Each row comes from the steps of one walk. Every step used is in the known rows, and no mark comes twice. Write the walk behind each row, first mark first.
Known rows
A > N > K: [ 12.8  18.8   9.5 -14.1 -16.4  18.3  -8.0  18.0  26.9 -10.7 -21.1  -9.3
   7.5   4.7   2.4  -8.7  10.7 -15.3  12.8   4.5 -14.9  10.1  19.9  22.5
 -13.5]
X > V > F > N: [  7.7 -13.3   5.6  24.7  15.9   9.3  -2.5  -5.4  -5.9 -15.6   6.1 -43.7
  -1.1  -3.7 -27.2  -2.2 -15.4  -6.5 -33.6   3.1   7.8  -1.4  -4.4 -16.6
  17.7]
A > V > F > N: [  3.6   4.5  15.7  30.2  13.9   8.3  -1.1  -5.8  -7.5   0.1   1.3 -35.8
   8.1  -4.7 -22.6   1.9  -8.5 -16.5 -25.8  -6.4   9.2  -1.0  -5.1   1.3
  12.3]
N > A > V > D: [  1.2   5.9  -3.7 -37.1  17.0 -19.6   5.2 -27.7 -19.7   3.7  62.9  27.0
   6.9  18.7  27.8  -0.7  -4.3  -3.9  31.4  -0.1   0.9   2.7 -19.4  46.6
  17.4]
D > N > A > V > F: [-21.0 -20.8   0.3   6.6 -24.7   0.2   4.1 -17.0 -21.4  -3.5   1.1  26.1
  -4.2 -10.8  -0.3  -1.4 -10.5 -12.1   4.1   0.2  18.4 -32.3 -20.6   8.7
  14.9]
A > N: [-17.0  45.5   1.0  -2.9   4.8  23.0  19.8   2.6  14.9 -26.3 -14.8 -41.4
  12.4  -2.4   7.0  -3.3  15.2   7.6  -2.5   2.0 -12.8  26.5 -11.1  35.4
   8.0]
N > F > V: [-26.5   9.6 -16.1   7.1  27.0 -15.8  -7.6   4.9  14.3  16.4 -10.5 -14.5
 -20.6  -4.4 -14.5   4.3   5.1  12.1  -8.3 -11.0   0.5  24.4   9.9 -36.0
 -16.9]
K > V > D: [-15.5  -1.2 -14.6 -39.7  23.9  -6.8  19.6 -12.2 -28.2 -15.9  50.6  12.3
   8.0   4.2  20.3  23.3  23.0  14.2  18.1  -3.8  22.0   7.2  -8.8  23.4
  15.3]
D > V > A: [  2.2  -3.7  -9.8 -23.7  20.5 -10.8   5.9 -17.0 -27.9   1.7  26.3  47.8
  -7.0   5.4  37.2  12.6 -10.6  23.3  35.8  26.3  -4.8  -6.6 -35.3 -17.2
 -19.3]
K > V: [-28.1   3.2  -8.5 -20.8  11.9   5.8   1.4   1.1  -0.4   8.3   8.2  -5.5
  -0.6   7.1  11.0  27.9  33.9  21.0   9.3  -4.7  20.2  28.1   2.6   9.1
  -2.9]
D > N > F: [-10.9  -2.1 -15.1  25.4 -10.1   3.0   9.7  36.7   1.8 -23.7 -37.3  -7.8
   7.4 -24.8 -16.3 -20.9  -0.6  -2.0 -31.1  10.5 -10.7 -37.8   4.9  -5.9
 -12.0]
N > K > V: [ -8.0  -8.8   1.4 -27.5  -6.7   5.9 -12.8  12.5  11.7  18.7  -0.1  10.4
  -2.5  10.5   2.1  21.7  30.2   3.3  20.7  -7.0  18.8  19.3  24.3   5.0
 -11.5]
F > N > A > V: [ 12.4  19.0  20.9  -0.1   4.8 -13.8 -21.0 -17.9  17.7  44.8  22.8  -4.6
   5.8  26.7   4.4 -11.9 -13.7 -13.6  15.5  -6.9 -15.7  21.3  -4.7  42.7
  10.8]
N > F > V > K: [  6.6 -17.0  -3.8  18.3   6.1  -8.4 -10.2   4.5   3.4   7.9 -15.3  24.9
 -20.7  10.3 -14.7  -1.7  -5.0  11.5 -18.9 -22.8   7.6   1.2  24.4 -54.5
 -17.3]
X > N: [  3.2   6.1  -1.9  -3.4  -0.7   3.4  24.4  20.1   8.3 -13.3   6.3 -48.8
  -9.1  -0.8  27.6   1.1 -12.9  25.3 -23.7  37.3  -6.4   9.7  -9.4  15.7
  -1.9]
V > D: [ -5.9   3.3 -21.9 -31.4  31.7  -4.3  18.2 -11.6 -32.6 -39.6  48.0   7.4
  12.1   2.4  37.4  11.1  13.8  11.0   5.8  15.6  -1.9   0.4 -20.8  23.7
   3.1]
V > F: [-37.1 -23.3 -26.8   5.6  -5.3  18.6  10.6  -8.1 -38.7 -41.3  -6.0   8.8
  -6.5 -23.0  14.0  17.4  12.8   4.5 -21.3  17.4  20.2 -16.9 -24.8 -17.6
  -6.7]
K > V > F > N: [  0.5  -5.9   8.7  31.4   6.0  12.7   4.9  -0.6 -12.9  -1.6  -6.4 -37.5
   9.9 -16.0 -26.9  13.5   5.1  -9.8 -31.7  -9.6  14.7  -3.4   0.8 -12.0
  15.2]
D > V > K: [ 12.6 -17.7   4.4  -3.1  13.0  -2.4   3.6   6.8  -9.9  -6.0  10.8  43.6
 -22.4  22.7  11.7  10.4  -7.4  11.7  10.6  -7.0   4.0 -17.3   7.1 -29.4
 -19.3]
X > N > A > V > F: [-23.0 -22.4  -1.3   1.9 -27.5  -0.3   5.4 -17.7 -21.5   7.5   8.7  15.3
 -17.9  -7.8   1.7   2.3 -17.2  -6.3  -0.3   5.1  26.0 -19.0 -22.2   7.3
  14.3]
V > F > N > K: [ 28.8 -14.6  11.3  14.5 -12.5  12.9 -19.1  15.6   4.8  -6.3 -16.9  -9.1
   6.6  -5.7 -12.4  -2.9   0.1 -29.6 -13.5   5.8  -6.8 -13.6  22.5  -9.5
 -13.4]
X > V > A > N > F: [-18.7   7.6 -15.1   3.5 -15.9   8.4   4.8  10.0   3.8  -3.1 -22.8  -5.8
 -11.4 -13.1 -29.5 -24.4 -12.1   5.2 -14.5   1.7   9.4   1.4  -7.3  -9.1
   0.3]

Which walk is each row?
[-19.1  16.2 -15.6  12.0 -20.4  12.6   8.6  12.2  -4.3  -5.2 -32.6  -2.8
  -1.0 -22.7 -20.8 -19.9  -3.0   1.4 -19.8   2.0   2.5  -2.7  -9.1  -5.3
  -7.2]
V > A > N > F
[ -0.7   3.2  -0.4 -42.9   5.3  -1.9  17.0  -4.8 -11.7  -7.3  38.1  11.9
   8.7   4.8   3.9  14.0  18.5  -2.2  29.3 -13.3  21.3   2.5   6.7  28.1
  16.9]
A > N > K > V > D
[-31.0 -36.8 -11.5  -6.7 -26.6  16.1   1.4  -1.2 -26.4  -8.9  -9.3  24.0
 -13.4 -18.0  -9.5  25.6  19.1  -5.4   0.1  -4.3  43.5 -17.5   2.1 -21.5
  -1.7]
N > K > V > F
[ 31.4  -6.1   9.0  -4.0 -13.1   4.2  -7.7  31.3  20.5 -23.6 -23.2   5.5
  19.6  -0.2  12.4 -12.0   4.6 -14.1   8.8  18.0 -26.6 -30.2  24.0  12.3
 -18.1]
D > N > K
[ 21.9  15.1  12.4 -15.5 -15.1   5.9  -9.6   3.3  22.6   6.3 -16.3   6.8
   5.8   4.0   0.7  -9.3  -0.6  -8.9  26.1   0.6 -11.3  11.2  14.2   1.8
 -10.3]
F > V > A > N > K
[ -3.1  36.4   0.1  -6.8  -3.5  16.6  19.3 -12.9  -1.2 -17.3 -10.0 -12.2
  18.8  -6.2  13.3  -7.6   2.0  14.2   8.3   9.9 -11.2  18.5 -25.7  20.8
   8.6]
V > A > N
[-30.9 -24.3  -4.4  -5.8 -31.7  20.5   9.2  -1.5 -17.8  -8.7 -16.2  13.8
 -10.6 -20.7 -19.3  20.1  17.7  -8.4   2.8 -11.5  43.7 -14.5   3.1 -12.8
   7.7]
A > N > K > V > F
[  5.3  -2.5  11.2  30.5  18.6   5.4   9.3   1.9 -14.3  -7.6   3.4 -28.2
  -2.1 -12.6 -21.1  10.5 -10.7 -14.7 -19.9  -1.6   2.8 -18.9  -7.9 -15.3
   6.0]
D > V > F > N
[ -4.3  40.6   5.8  -5.5   7.1   4.3  16.2 -18.6   8.6  -1.6  -8.2 -16.2
  10.6  -3.8   3.3  -4.2  -1.9  16.7  16.1  -3.1  -8.9  29.0 -18.9   5.6
  12.5]
F > V > A > N
[  7.5  12.9  17.4  -7.4  -4.6 -16.0  -9.7 -10.7  17.2  27.8  15.4  12.4
   9.7  20.7  14.2 -16.1 -12.9  -6.8  27.2  -0.5 -17.4  -3.3  -7.4  48.2
  12.7]
D > N > A > V
[ 10.5  -3.0  15.2 -10.0  -3.8   5.1 -14.9  14.2  18.0  27.9  -2.8 -10.9
   5.1   9.1 -15.1  15.7  22.0  -6.8   9.8 -14.9  12.9  18.7  31.4   4.3
  -3.0]
F > N > K > V
[-17.0   8.0  -7.4  10.0  15.7 -18.7   4.3  14.0  21.7  23.0  -9.3 -32.9
 -28.2  -6.7 -18.6  -0.1 -11.5  16.4 -15.1  -5.0   4.6  18.9  12.0 -34.3
  -8.8]
X > N > F > V
[ 37.3 -17.0   9.1 -24.3  -4.9  -6.5  -1.9  22.1  14.7 -27.8   8.1  12.6
  13.4   8.6   4.9 -16.7  -9.8 -13.0  21.0  13.8 -13.3 -34.8  21.7  14.3
   0.4]
X > V > D > N > K
[  6.7  -4.8   3.5  19.9   0.3  -3.8  -3.1   4.7  10.3   8.0 -22.1  14.2
 -18.2   7.7 -24.8  -6.7  -7.4   9.2 -16.2 -30.3   7.9   3.7  25.4 -45.6
  -7.4]
A > N > F > V > K
[ 13.3 -10.3   1.2   8.4  17.6  -7.7  -8.5  -5.0   3.2   0.5  -2.3  20.6
 -12.2  19.4   6.2   6.7  -0.3  18.4  -8.1 -16.9   0.7  12.3  18.2 -43.2
 -13.2]
F > V > K
[ 30.3 -14.4  19.8   7.5 -15.5  -9.0 -11.2  -6.3   5.3  15.1   2.2  43.6
   2.1  27.8   5.6 -16.2 -17.9  -2.3   5.8 -14.9  -5.1 -17.9  12.3   4.1
   3.8]
D > N > A > V > K
[ 23.7  -4.7  -1.9  14.0 -25.0 -12.6  -1.3   0.8   4.4  -3.4  -8.3  11.2
  26.3  -8.7  26.9 -19.4  -5.3  -7.0  -0.2  19.3 -50.0 -31.2 -13.4  28.7
  11.0]
D > N > A
[ 31.6   2.8   2.7  24.6 -11.4  -8.4 -17.7  -8.9   4.3  21.3   3.9 -13.2
  19.8  -0.9  12.5 -13.9  -5.7 -16.7 -17.3   9.6 -47.1   3.7  -9.6  21.8
   9.0]
F > N > A
[  2.1   3.1 -13.3 -12.5  25.6 -15.8  -5.9 -27.8 -14.7   8.0  13.1  24.8
   3.1   3.0  31.0   9.2  -3.7  29.0  17.9  15.3  -8.3  24.0 -24.7 -31.2
 -13.1]
F > V > A
[-26.4  27.3  -5.5  10.3  18.6  -9.9   2.4   5.4  25.4  16.7 -20.0 -28.5
 -18.2  -7.2 -29.1  -2.8   2.5   8.0  -5.2 -21.5   1.6  27.9  11.7 -24.1
  -3.7]
A > N > F > V
[ 29.2 -23.5  12.7   5.5  -9.1   8.4 -22.9  13.1  11.8  -4.6  -7.3 -11.6
  -2.8   3.4 -20.8  -7.1 -10.0 -26.4  -8.8   5.2  -0.1  -9.4  24.4 -13.7
  -6.6]
X > V > F > N > K
[ 20.8 -13.4  -0.6  31.9 -24.7  -3.5 -12.9 -14.2 -11.5  15.3  -1.5  -3.3
  13.4 -14.5   2.4 -10.0 -10.0 -22.9 -22.6   6.8 -31.2 -14.3 -15.2   8.5
  15.1]
V > F > N > A
[-14.1  10.3  -5.9  17.4  21.6 -19.5   2.1  15.1  20.6   7.4 -21.1 -17.9
  -8.8 -10.1 -21.6  -5.6  -2.4   8.7  -7.6 -13.0  -7.3  -0.8  13.7 -31.3
  -7.3]
D > N > F > V
[ -5.3  13.2   8.1 -17.9   1.2 -13.8 -18.9 -19.7  11.6  35.2  25.3  16.2
  -1.4  27.6  22.0  -7.2  -5.2  -4.1  27.0   0.5  -9.5  22.7 -11.3  44.0
   3.1]
N > A > V
